Known rows, with every step that occurs:
M, P, R: [  8,   6,  14, -11,   7,  10,   4,  14, -18,  24,  21,  -2,  -2,  -4,   6,
 -12,  13, -18, -14,  -5, -29, -13,  -1,   2,   1,  10, -11,  11, -21]
G, S, L: [ 23,   8,   7,   2,  18, -15,   8, -11,  10, -14,  -6,  11,  -2, -12,   4,
   9,  -7,  14,   2,  14, -11, -15,   2,  -4,   3, -10,  13,   9,   2]
P, L: [  2,   0,  10,  14,  13,  12,   0, -18,   6,   6,  -3,   0,   8, -15,   8,
  22,   7,   1,   4,  -9,  -1,  -3,  -1,  14,   2,   5,  -6,   3,   7]
L, P, G, S: [-12,   4, -26,  14,   0, -14,  -8, -16,  21,  -8,  34,   3,  20,  -3,  13,
  12,   0,  -3,  -3,   9,   2,  24,   3,   1,   0,   9,  10,   5, -13]
R, P, A, S, G: [ -4,  34,   0, -11,  17,   3,  -5,   4,  16,   7,   7,  30, -10,   4,  25,
 -14,  28,   1, -30,  -1,  18, -25, -23, -26, -15, -15, -25,  -3,  25]
L, P, A, S: [ -7,  16, -19,   5,  13,  10,  -1,   4,  21,  15,   9,   7,  -1, -10,  21,
   0,  24,   4,  -9,  -3,  16, -11,  -8, -22, -12,   4,  -8,  10,   7]
A, S, L, P, G: [-12,  31, -37,  23,   8, -12,   6, -12,  17,  -9,  28,  22, -26, -17,  21,
  10,  -6,   8,  -8,  -7,   1,  -1,   4,  -5,  -6,   4,   3,   3, -31]
G, S, L, P, R: [ 11,  24,  -3,   1,  17, -17,   4,  -5,  12,  -2,  10,  -5,   0, -31,  24,
  12,  11,  20,   7,  26, -18,  -1,  -6, -14,   1,  19,  13,  20, -31]
A, S, G, P: [ 10,  25,   7,   0,   8,   3,  -6,  13,   9,  10,  11,  14, -14,   2,  10,
 -13,   5,   7, -13,  -8,  22, -17, -27, -19,  -4, -20, -27,   5,   8]
G, S, M: [ 23,   4,  -7,   1,   1,  -9,   6, -10,  -9,   0, -12,   7,  15,  -6,  -8,
   4,  -3,   7,   5,   8,  13,   2,  11, -14,   1,  -6,  16,   2,  10]
S, L, P: [-13,  20, -16,  11,  15,  -9,   3,  -6,  15, -16,  -4,  -9,  -5, -27,  16,
   2,  -7,  21,  19,  15,  -2, -12,  -5, -17,  -6,   5,   3,  -1, -20]
R, P: [ -5,  11,  -1, -22,   4,  -4,  -4,  -5,   2, -12,  16,   3,  -8,   2,  -2,
 -21,   4,  -6, -13,  -1, -17,  -8,  -6,   0,  -7,  -1,  -5,  -9,  -6]
S, L, P, G: [-25,  23, -28,  20,   7, -13,   4, -17,  18, -19,  13,   8,   1, -17,  24,
   8, -12,  10,   9,   7,   1,   4,   4,   1,   1,  10,   7,  -3, -35]
G, P: [  4,  -2,  15, -11,   6,  12,  -4,   5,   3,   3,   6,  -2,  12,   5,  -1,
 -21,  -5,  -2,   4,  -3,  -1,  -7,  -9,   2,   6,  -7,  -9,   7,  -6]
L, P, R: [-10,  19,  -5,  -2,   0,  -2,  -4,   7,   3,  14,  18, -18,   1, -22,  20,
   4,  15,   5,   5,  10, -10,   9,  -7, -12,  -2,  29,  -1,   9, -30]
A, S: [ 13,   7, -10,  -2,   2,  -3,   4,   4,   2,  11,  12,  14, -26,  -3,  -5,
   3,   4,  -1, -17, -15,   1,  -6,  -4,  -5,  -6,  -5,  -3,   6,   5]
S, L: [  3,  15,   4,   3,  11,  -7,   9,  -7,   2, -11, -14,   8, -10, -11,  10,
  -1, -10,  16,   8,   7,  -8, -16,   0,  -2,   1,  -6,   5,   2, -11]
S, M: [  6,   8, -10,   5,  -5,  -2,   9,  -5, -15,   2, -18,   2,   4,  -7,  -6,
  -2,  -7,   6,  12,   1,  14,  -1,  10, -11,   0,   0,   8,  -7,  -1]
R, P, M, S, G: [-25,  31,  -4, -11,   9,  -2,   4,  24,  24,  19,   9,   7,   0,   5,  17,
 -16,  11,   4, -25,  18,   8, -26, -12, -34,   6, -13, -26,  -3,   6]
R, P, G, S, M: [  5,  11, -19, -10,  -2, -15,   0, -21,  -4,  -8,  19,  28,  13,   5,  -2,
 -14,  -6, -12, -17,  -2,  -3,  11,  12,   3,  -1,  -2,  16,  -6, -10]
M, S, L: [  6,   8, -11,   1,  15, -18,  19,   7,   5,   4,  -5,  15, -20, -10,   9,
   6, -14,  13,  -2,  15,   2, -30,   7, -10,  -9,  -6,   4,  15,  -8]
M, P, A, S, G: [  0,  22,   6,   7,  21,  15,  -1,  16,   5,  25,   5,  25,  -3,   5,  23,
 -12,  21, -11, -26, -10,  20, -33, -17, -26,  -6, -20, -30,   2,  29]
A, S, L, P, R: [  6,  39, -14,   4,  10, -10,   9,   5,  10,  11,  16,   0, -36, -35,  24,
  10,  12,  18,  -5,   5, -16, -11,  -7, -19, -10,  19,   1,  19, -37]
A, S, M, P, L: [ 20,  14,  -4,  14,  17,  19,  14, -13, -12,  27,   3,  17, -16, -21,  -8,
   5,   4, -12, -12, -30,  -4, -25,   5,  -2,  -7,  -9, -14,  -1,   8]
P, R: [  6,   9,  11,  -8,  -4,   2,   2,   7,  -8,  17,   8,  -2,  -3,  -4,  11,
   6,  13,  -3,  -6,   2, -14,   5,  -1,   2,   2,  20,   2,  16, -21]

Rows:
[  6,   7,   5,  15,  19,  21,  11, -16, -16,  14,  -7,   4,  11, -18,  -6,
   2,  -1, -10,   7, -17,  -2, -23,  10,   2,   0,  -1, -11, -11,   4]
S, M, P, L
[  0,  23,  30,  -9,   4,   3, -10,  17,  -1,  18,   6,  -5,  13,  -4,  25,
  -9,  10,   8,  -2,  10,   8,  -4, -22, -10,  10,   6, -20,  12, -19]
S, G, P, R
[-28,  19,  -9,  11,   0,  21,   2,   9,  30,   9,   2, -24,  16, -14,  19,
  -2,  13,   4,   6,   9,  -3,   7,  -2, -23,  13,   5,  -7,  -2, -15]
L, P, M
[ -8,   8,  12,  -6,  20,   8,   2,  22,  14,  24,  -7,  17,  29,  14,  32,
 -15,   6,   8,  -5,  17,  43, -33, -19, -26,  -1, -12, -27,  19,  21]
M, S, G, P, A
[  2,  -1,  15,  11,  24,  21,   0, -12,  -1,  14,  11,   3,   6, -11,   5,
   6,   5, -16,  -4, -14, -20, -20,  -3,  15,   0,   0, -18,  -1,   7]
M, P, L
[ 14,  15,   7,  -5,  -1,   7,  11,   8, -33,  29,   1,   1,   1, -11,  -1,
 -16,   8, -10,  -4,  -7, -14, -16,  10,  -8,   1,  13,  -2,   1, -25]
S, M, P, R
[-21,   6, -11,   5,  15,  11,  -3,   1,  18,   4,  -3,  -5,  26,  -6,  27,
  -1,  16,   6,   8,  12,  17,  -5,  -5, -19,  -2,  12,  -5,   1,   3]
L, P, A
[-13,  18, -30,   7,  19, -21,  17,   2,  18,  -2,   6,   0, -15, -22,  14,
   3, -14,  20,   9,  21,   7, -29,   0, -24, -12,   7,   2,  10, -15]
M, S, L, P
[ -3,  17,  30,  12,  20,  15, -11,  -8,  15,   5,  -4,   0,  20,  -9,  24,
   7,   4,   8,   9,  -1,  20, -12, -23,  -1,   8,  -7, -26,   2,  10]
S, G, P, L
[ 11,  24, -15, -21,  10,   8,   8,  -5,  -2,  13,  -5,  29,  -9,  -2,   2,
 -21,  19,  -4, -23, -11,   9, -24,   1, -21, -12,  -5,  -6,  -3,  12]
R, P, A, S, M
[-16,  19,   6, -18,   5,  19,   0,   7,  21,   7,   6,  -3,   2,   2,   7,
 -21,  11,  -8, -18,   2, -23,  -9,  -1, -10,  15,  -8, -12,  -6, -10]
R, P, M
[-28,  11, -28,  17,  -4,  -6,  -5, -11,  13,  -7,  27,  -1,  14,  -4,  17,
   6,  -3,  -6,   1,  -1,   7,  21,   5,   5,  -1,  17,   4,  -6, -24]
L, P, G
[ 15,  15,   3,   1,  29,  18,  15,   3,   2,  17,   2,  29, -17,  -7,  19,
 -11,   8,  -4, -21,  -9,  -8, -48,  -5, -13,  -5, -20, -14,  10,   9]
M, P, A, S, L
[ 21,  -3,   5,  -2,  20,  15,   8,  -2, -10,  17, -11,  15,  35,   1,   4,
 -12,  11, -12,  -6,   3,   8, -26,   7, -16,   2, -12,   2,   5,  21]
G, S, M, P, A
[  9,   8,  -7,  -1,   6,  10,   9,  -1, -23,  12,  -5,   4,   6,  -5, -13,
 -20,  -7, -10,   3,  -7,  -1, -19,  11, -12,  -3,  -8,  -2, -11,  -3]
S, M, P
[  5,  -9,  -3,   6,   8,  -2,  -3,  -8,  -1,   4,  39,  18,  16,  13,   3,
  -4,  -3, -29, -23,  -5, -18,   4,   9,  16,   3, -10,   1,   4,  -4]
M, P, G, S
[ 25,  -1,  -4,  -2,   9,   1,   8,  -5, -17,  10,   0,   7,  12,  -4, -12,
 -12,  -3, -12,   0,   1,  -5, -14,   8, -13,   0, -15,   6,  -4,   9]
G, S, M, P
[-17,  10, -11, -12,  -2,  -6,  -5, -12,   5, -11,  33,  19,   0,  13,   6,
 -13,  -3, -19, -22,  -9, -15,   8,   3,  17,  -5,   3,  -2,  -8, -22]
R, P, G
[  9,   5,   0,  -1,  10,  12,   5,   4,  11,  20,  -1,  23,  -5,   5,  15,
   1,  20,   0, -21, -10,  12, -12,  -2,  -9,  -3,  -6,  -8,  13,  17]
P, A, S
[ -9,  13,  -9,   7,   5, -20,   6,  17,   6,  13,  -1,  13,  -4,   3,  13,
   4,  -2,  11,  -8,  15,  31, -19, -10, -27,  -9,  -5, -14,   2,  15]
M, S, G
[  9,  24,  20,  11,  20,  13,  -5,  -5,  17,  18,   5,  13,  -8, -11,  16,
   8,   8,   6, -12, -16,  19, -17, -25,  -7,  -1, -14, -32,   7,  16]
A, S, G, P, L
[ -5,   9,   9,  -9,  17,   7,  -5, -22,  10,  -5,  13,   6,  -3, -12,   4,
   1,  11, -10, -11,  -8, -19, -12,  -7,  13,  -6,   5, -14,  -7,   1]
R, P, L
[  2,  27,  -7,  10,   1,  -9,  -2,   9,   6,   8,   5,  16, -22,  -3,  10,
   7,   9,  10, -16,  -6,  24,  -7, -17, -22,  -9, -13, -14,  -3,  15]
A, S, G
[  0,  -4,  23, -14,  13,  29,  -4,   6,  10,  11, -10,   5,  31,  11,  18,
 -20,   7,  -4,   0,   2,  10, -18,  -9,  -2,  10,  -8, -13,  16,   5]
G, P, A
[ -2,  -4,  11,  -4,  20,  26,   0,   9,  -3,  19,   2,   9,  18,   8,  14,
 -16,  13, -18, -11,  -3,  -3, -27,  -2,  -3,   0,  -7, -13,   4,  13]
M, P, A
[-20,  21,  -2,  13,   2,   2,  11,  24,  24,  30,  -6,   3,   6,   3,  22,
   5,   5,  11, -15,  18,  29, -17,  -6, -33,  14, -10, -22,   5,   9]
P, M, S, G
[ 10,  27,  -1, -20,  26,   5,   6,  -5,  12,  -2,   1,  32, -26,  -3,  17,
 -16,  15,   2, -27,  -3, -10, -38,  -7, -13, -10, -14, -10,   7,   1]
R, P, A, S, L
[-21,  19, -39,  18,  10, -23,  13,  -4,  18,  -4,  22,  17,  -5, -11,  25,
   9, -18,   8,   2,  14,   9, -10,  11,  -7,  -6,  12,   5,  11, -32]
M, S, L, P, G
[ -4,   8, -17,  11,  -2,   5,  12,  -8, -22,  11,  14,  17,  15,   6,  -3,
 -11, -15, -22,  -6, -15,   2,  -1,  18,   8,   2,  -2,   1, -11, -16]
S, M, P, G
[ -7,   5,   8, -23,  14,  12,  -4,  -1,  11,   0,   2,  13,  13,   9,  16,
 -24,  19, -10, -14,   3,  -5, -20,  -7,  -4,  -5,   0, -10,  -1,   6]
R, P, A
[ 14,   6,  13, -14,  15,  26,  -1,  10,  13,  23,   3,  19,   3,   8,  14,
 -18,  15,  -6, -15, -13,  13, -20, -12,  -7,   0, -14, -17,  21,  10]
G, P, A, S
[-14,  19,  -5,   9,  26,   8,   5,  -7,  21,  -7, -19,   1,  17, -19,  35,
   4,   6,  24,  14,  18,  12, -23,  -5, -24,  -1,   5,  -1,   4,  -7]
S, L, P, A
[ -9,  -3,  -7,   9,   1,   6,   0,  -3,  -8,   6,  31,  15,   8,  14,   4,
 -10,  -8, -31, -17, -13, -13,   1,   8,  20,   3,  -4,  -9,  -3, -13]
M, P, G
[ 18,  19, -21,   3,  -4,  -1,  11,  -2, -11,  13,  -8,  15, -23, -10, -12,
   2,   0,   4,  -6, -14,  14,  -5,   8, -17,  -6,  -6,   5,  -2,   3]
A, S, M
[-11,   6,  -5,   1,   3,  10,  16,  20,  19,  32,  -1,  -3,   3,   4,   8,
   2,   5,   0, -14,   8,   4, -16,   9, -16,  14,  -5,  -9,  15,  -1]
P, M, S
[  0,   3,  -7, -14,   5, -15,  -9, -19,  11, -13,  41,  26,   8,  12,   3,
  -9,   1, -22, -28,   0, -18,  13,   1,  17,   0,  -2,   7,  -2, -11]
R, P, G, S
